Each row comes from the steps of one walk. Every step used is in the known rows, and no mark comes twice. Write the walk behind each row, first mark first.
Known rows
gumik, zeduf, fibode, dogo, belag: [ -4   1  11   7  -9  21  18 -28 -27   2   6 -12 -14  -6  -3  -3 -22 -31
  17]
fefosam, dogo: [ -8  22 -10 -23  -5   6  23 -32   1  10   3  -6  -3   9  20 -12  33  58
   2]
mesut, zeduf, fibode, dogo: [  6  -8  17  50  -3  19  14 -19 -14  11  40   6  -4  22   9 -23 -21 -29
  26]
fefosam, zeduf, fibode, dogo: [ 16  10  11  14   5  20  13 -34 -19   7  35 -22 -12  -1   6 -26  -4  11
 -21]
dogo, gumik: [ -3  -7  -1 -15   7 -14  14  -2  28  -9  -6   2   7  15   7   9 -10  18
 -19]
mesut, dogo, belag: [  9 -17 -22 -12  -7   5  -7   9  -2   0  -7  -9  15  -4 -14  -3  21  16
  -9]
mesut, zeduf, belag: [  1  18   0   5   2  -8  23 -29 -17   6  16   1  13  13  10 -21  -9 -11
 -44]
gumik, zeduf: [-34   4  -7  -4  -3  -6  26  19   0  -8  -4 -12   1   2  16  -1 -33  13
  -3]
gumik, zeduf, mesut, dogo: [-29   6   1  20   2  -2 -24  69 -12  -5 -15   4   1 -19  -4  10 -11   8
  39]
zeduf, belag: [ -1  22  -4 -34   1 -18  14 -70  -2   2  11 -16  10  -8   1  -3  14  15
 -58]
gumik, zeduf, mesut, dogo, belag: [-16  10  -3   2  -3   6 -24  61 -22  -5 -25   3  -1 -25 -12   7  -3  -1
  23]
belag, zeduf, mesut, dogo: [ -3  -8 -11   3   1 -23 -56  36  31   2   5  24   1  -2  -6   1  30  -7
  25]
fibode, dogo, belag: [ 24 -12 -16 -15 -18   8  16 -46   5   6  14 -16   6  -4   7  16  23  25
 -37]
fibode, dogo, belag, zeduf: [ 27 -23 -21 -20 -18  -5  -1 -45  23   8  14   0   3   8   7  10  31  -3
 -29]
fibode, dogo, belag, zeduf, mesut: [ 28  -7 -10 -18 -16  -5 -26 -29  21   7  11  10  -6  -7   2  16  41  -3
 -17]
mesut, dogo, gumik, zeduf, fibode: [-10 -18  10  31  15   6  -7  48 -10  -6 -20   7   2   7 -17   0 -28 -33
  61]
dogo, gumik, zeduf: [-20  -4   1  -4   8 -10  26  29  10 -12 -24   2   3  11  11  12 -36   1
   0]
fibode, dogo, gumik, zeduf: [  4 -21  -2  21   1   2  25  10   9  -3  -7  -2   6   9  14  33 -17  10
   7]

Write each row's walk
[ 14 -27 -28 -15  -7  -8 -25  14  17   3  -7   7  11   7 -12  -6  28 -14
  -5] | mesut, dogo, belag, zeduf
[  4  15  -4 -19   5   3  25 -19   8   6 -15   5  -2  16  14  -2  26  45
   8] | fefosam, dogo, gumik
[  5  10  -9 -44 -10 -16 -29 -13  25  -1  -2  15 -10  -6  -4  -6  29 -11
 -28] | dogo, belag, zeduf, mesut
[ 15  -4   2   9   5  -3  24 -25  -6   1 -11  -4  10  -1   6  34  -7  -2
 -17] | fibode, dogo, gumik, zeduf, belag
[  7   6  -6 -10  -5   2 -41  25  -5  -1  -7   5   3 -25 -19   5  30  17
   3] | zeduf, mesut, dogo, belag
[-22  12  12  -1  10 -10  -2  48   7 -12 -27  12  -6  -7   4  18 -26   3
  12] | dogo, gumik, zeduf, mesut
[ 16 -14  24  54   5  15  15  -7  -8   7  24  17  -3  29   5 -14 -27 -39
  28] | mesut, zeduf, fibode, dogo, gumik
[ 16 -13  21  18   4   8   6 -48   9   4  21   0  -9  10  -4   6  -5 -17
  23] | zeduf, fibode, dogo, gumik
[ -3  24  14  -7  10  10  13 -24 -17  -1  27 -21 -14   1   3 -44 -16   7
 -28] | fefosam, zeduf, fibode
[ 12 -22  -9  -9  -4   0 -32  -6   6   4   2  10  -1   7 -25 -21  20 -44
  21] | mesut, dogo, belag, zeduf, fibode
[-36  23   7  -2  -1  -9  -5  37  -3  -7  -7   0  -9 -18   9   5 -20  12
  10] | gumik, zeduf, mesut
[  3  -3   4  14  10  -9 -40  50  12  -4 -13  17   7 -12 -14  18  17  15
  26] | zeduf, mesut, dogo, gumik
[ 18  -3  11  -5 -11  18   6 -72  -8   8  26 -11 -11  -5  -8  -7  10 -17
  -1] | zeduf, fibode, dogo, belag
[-22  23  -2 -19   2 -13  27 -24 -19  -2  -8 -16   5 -10   7   0 -17  -3
 -34] | gumik, zeduf, belag
[-21   1  22   6  12   0  17   9  -1  -9 -13   4 -11  11  -2  -4 -45 -33
  28] | dogo, gumik, zeduf, fibode
[ 15  22  -5  -7   5  14 -28  42 -24  -2  -5  -9  -1 -25  -9 -17  24  32
 -34] | fefosam, zeduf, mesut, dogo, belag
[-10 -23  -9  25  11  -1   2  67   2  -8 -30   5  16   9  -6  15 -19  -2
  33] | mesut, dogo, gumik, zeduf
